Each row was made from one small tree. Brackets hold a mark, then the marks that hang from it, in the order of their numbers. Every link used is in the known rows. Write each row's tree.
Known rows
[z737 [z709 z700] [z806 z901]]: [-25  21  -9  57  -2   8  -4  24  -9  37  -2 -12 -25  16  10  24   2 -27
   4  -9  21  31  -5]
[z388 [z737 [z709 z700] [z806 [z368 z771] z901]]]: [-34  17 -12  43 -26  32  14 -12   0  17 -17  22  -4   6   4  18  12   2
  14  -6  15  27  -7]
[z368 z771]: [ -5  -8 -11   0  -1  22  22 -11   5  -6   5  15  13   7  -8 -14   5  20
   6  10  -3 -16   6]
[z368 z771 z806]: [ -5  -4 -20  -5   0  47  17 -15   1  -5  13  47  27  -3  -5 -12   4  21
  20  19  -4 -23  11]
[z771 z831]: [ -1   8  10  14 -10  -2   3   0 -18   0   4  26  -5  -7   1  -9   4   5
   4  14 -11  -1  -2]
[z445 [z700 z388 z806]]: [-39   9   5   0 -18  43   8   3  -8  -6   8 -19   9 -14  -2  -8 -12  35
  -6  10  12 -23  -5]
[z700 [z388 [z737 [z709 z368]]] [z806 z901]]: [-26  14 -11  36 -32  37  -7   6  -9  -1 -13  21  -8 -13   4   8  -7  40
  -6  -6  33  23  -6]
[z831 [z388 [z737 z709]]]: [-11   5 -25  20 -13   1 -14   9  18  20 -25  -3  -1 -19   3  19   6  12
  -6  11   4   4  -9]
[z709 [z368 z388 [z771 z737 z831] [z806 z901]]]: [-25 -14 -17  30 -29  44  23 -44  -7 -13  -4  83  41  -5  -1 -23  12  52
  13  38 -21  11  11]
[z806 z901]: [-10  -1  -5   5   1   5  -2   1   6  -3  -9   8  -3   7   0   5   1   1
   0   0   4  42  -3]
[z700 [z388 [z737 z709 [z806 [z368 [z771 z831]]]]]]: [-29  23   3  47 -32  49  18  -4 -12   8  -5  56  12 -15  -1   4   7  40
   3  21  -4 -28  -3]
[z771 [z737 [z709 z368]] z831]: [  6  26  -6  50 -27 -17 -18  -3 -31  10 -10  14 -18   1  11 -16  13  14
  -6  23  -1   2  -3]
[z445 [z368 z771 z806] [z737 z709] [z831 z388]]: [-52   5 -25  18  13   5  22  -9  -5  46 -10  22  10  -3   0  -7  14  -5
  -5  36  -7 -21 -18]
[z445 z368 z737]: [-21  12  12 -14  10 -18  13 -20 -11  20 -10  -3  -9   8   6  -1   9 -14
 -12   8  -8   7  -9]
[z700 z388]: [-15   0  11   4  -5  24  17   7  -6  -3  -5  -3   8   0  -2   6  -5  28
 -11   3   9 -22   1]
[z445 [z368 z806] z831]: [-28   2  16 -11 -10  -2   4  -8 -28   4  13  37  16  -9   4  -8  -6 -13
   9   1  -2 -23 -14]
[z700 [z388 z737]]: [-20   6  25  -3 -23  33  12 -11  -5  -6 -14  15  17 -11  -1  10  -5  39
 -11  -6   5 -26   1]
[z709 [z700 [z388 z737]]]: [-29   7  37   5 -34  34  27  -9 -23   4 -16  -5   6  -3   1  18  -3  35
  -9 -14  18 -33   0]
[z806 [z368 z388 [z771 [z737 z709] z831]]]: [-16  10 -38  30 -20  24  22 -26  15  -9 -20  39  18  -4   2 -24  17  50
   5  29 -23   0  -4]
[z368 [z771 z831]]: [ -6  -2   0  13 -12  22  25 -11 -11  -4   9  40   6   2  -7 -20   9  25
  11  24 -14 -17   4]
[z368 [z388 [z737 [z709 z700]]] [z771 z831] [z806 z901]]: [-49   4 -20  28 -33  62  38 -20   1   6  -5  79  26  -9   8  -3   7  48
  23  20   1   3   0]
[z737 [z806 z368 z901]]: [-14   3  -4  25   0   4 -11   0   6   6  -9  18  -3  -4   0  19   4 -22
   4  -2  -4  51  -6]
[z709 [z700 z806]]: [ -7  12  -4  14 -12  25   6   0 -13   3   3 -16 -21  -5  -1   0  -4  -1
  16 -17  15  -1   0]
[z388 [z737 [z709 [z368 [z771 z831]] z700] [z806 z901]]]: [-34  12  12  69 -43  20  15  -7 -37  30   1  46 -10   6   5   7  11   7
   9  10  18   5   0]
[z709 [z368 [z388 z737] [z806 z901]]]: [-30 -26  -3  -2 -25  25   5 -31   9  -8  -5  62  42 -22   5   9  -4  27
   4   3   3  22   3]

Write each row's tree
[-21  15 -24  68 -33   3 -11  -1 -33  29 -29  25 -11  -6  12  12  20  13
   5  40   9  30  -6]
[z771 [z737 [z709 [z368 [z806 z901]] z700]] [z831 z388]]
[-21  13  -2  43 -33  -1   3   8 -17  32 -26   2 -16 -18   6  20  11  13
   1  18   4  -6 -12]
[z771 [z831 [z388 [z737 [z709 z700]]]]]
[-11  -3   5  38 -36  25  32 -13 -43   0  15  25 -11  -2  -7 -19   5  21
  20  10  14 -23   5]
[z709 [z368 [z771 z831]] [z700 z806]]
[-11  31 -45  30 -17  66   9 -13   9 -16 -17  10   0  -3  -4 -18   8  58
   7  13   4  -6  -1]
[z700 z388 [z806 [z368 [z771 [z737 z709]]]]]
[-17 -18  -4  38 -16  27  19 -38   3   3   4  20  34   7  -7 -11   7  24
  -4   9 -15 -26  16]
[z709 [z368 z388 [z771 [z737 z806]]]]
[-63  -4   4  15 -31  16 -14 -11   5   7 -16  -9  10 -30  -8   1  -4   8
  -2   0  -3  34 -23]
[z445 [z700 [z806 z901]] [z831 [z388 z737]]]
[ -5   6 -27   7  -6  21  -8  -5  15 -18 -13  18 -12 -13  -2   1   1   0
  16  -7   2  65  -9]
[z700 [z806 z368 z901]]
[-25 -14 -15  15 -30  23  17 -24  10  -7 -35  57  17 -24 -11   6  20  35
   8  31 -20  39 -11]
[z806 [z368 [z771 [z831 [z388 z737]]]] z901]
[ -6  -1 -14  39 -19  -4  17   4 -25  12   9  32  -4   7   2 -17  10  17
   2  30  10 -20  -2]
[z737 [z709 [z368 [z771 z831]]]]
[-25  19 -35  24 -32  48  15 -15   8  -6 -21  22 -13  -6   1   1   9  24
  24 -10  21  42 -10]
[z388 [z737 [z709 [z700 [z806 [z368 z771] z901]]]]]
[-79 -11  -6   0  -5  24  41 -43  18   4  -4  -9  26 -15 -10 -32   4  12
 -10  10 -18  -4 -19]
[z445 [z700 [z806 [z368 z388 z771]]] z737 z831]
[-13   8 -20  11 -23  36  13 -31 -19   2 -10  63  26 -13  -4 -13  18  42
  19  54 -32 -21   2]
[z445 [z368 [z771 z737 [z831 z388]] z806]]
[-29  -7  46  12 -45  11  26 -14 -41   6 -16  -9   6  -2   2  19  -3  33
 -13 -11  31 -40   0]
[z709 z368 [z700 [z388 z737]]]
[-25  28 -12  60 -33  37   3   2 -28   9 -24 -17 -26  11   8   3   2  32
  -5  -4  37  22  -4]
[z771 [z737 [z709 z368 [z700 z388 [z806 z901]]]]]
[-30   0 -18  41  -6   3  15   9   9  24  -7 -12   1  -4  10  25   1 -14
   1 -10  12  -3  -9]
[z737 [z709 z700] [z806 [z368 z388]]]
[-35  -1 -14  23 -29  58  18 -10  -9   0  -8  62  29  -4   3   3   1  57
   1  21  28  -9   3]
[z700 [z388 [z737 [z709 [z368 z771 [z806 z901]]]]]]
[-74  -2  16  -8  -1 -18   8 -21 -19  41  -9 -12  21 -18   4  -1   7 -20
 -16  35 -13 -15 -26]
[z445 [z368 z806] z700 z737 [z831 z388]]
[-29  -5  -1  47 -22  39   7 -14   3  17 -10  58  16 -16 -13  11  14  19
   9  26 -25  22   2]
[z368 [z771 [z831 [z388 [z737 [z806 z901]]]]]]
[-39   2  11  -6  -9   1   3  -7 -22   3   5  46  14  -3   5  -3  -5 -12
  10   2   0  21 -17]
[z445 [z368 [z806 z901]] z831]
[ -9  13 -27  11  -8  59   6 -36   7 -12  -7  53  24   7  -3 -18  13  36
  17  23 -15  24  12]
[z368 [z771 z737] [z806 z901]]
[-10  -3  -6  41 -33 -22 -13   7 -18  24 -18  20  -6 -24   5  12  10  14
  -8  26   5  -2 -10]
[z771 [z831 [z388 [z737 [z709 z368]]]]]
[-22   5 -38  24 -25  58  20 -42  21 -33 -18  62  17 -14  -8 -29  12  55
  20  18 -31  47   0]
[z700 [z806 [z368 z388 [z771 z737 z831]] z901]]
[-33 -12 -22  10 -14  28  22 -11  16 -13 -19   5   0 -11   0   9  -2  11
  14 -16   9  51 -11]
[z709 [z700 [z806 [z368 z388] z901]]]
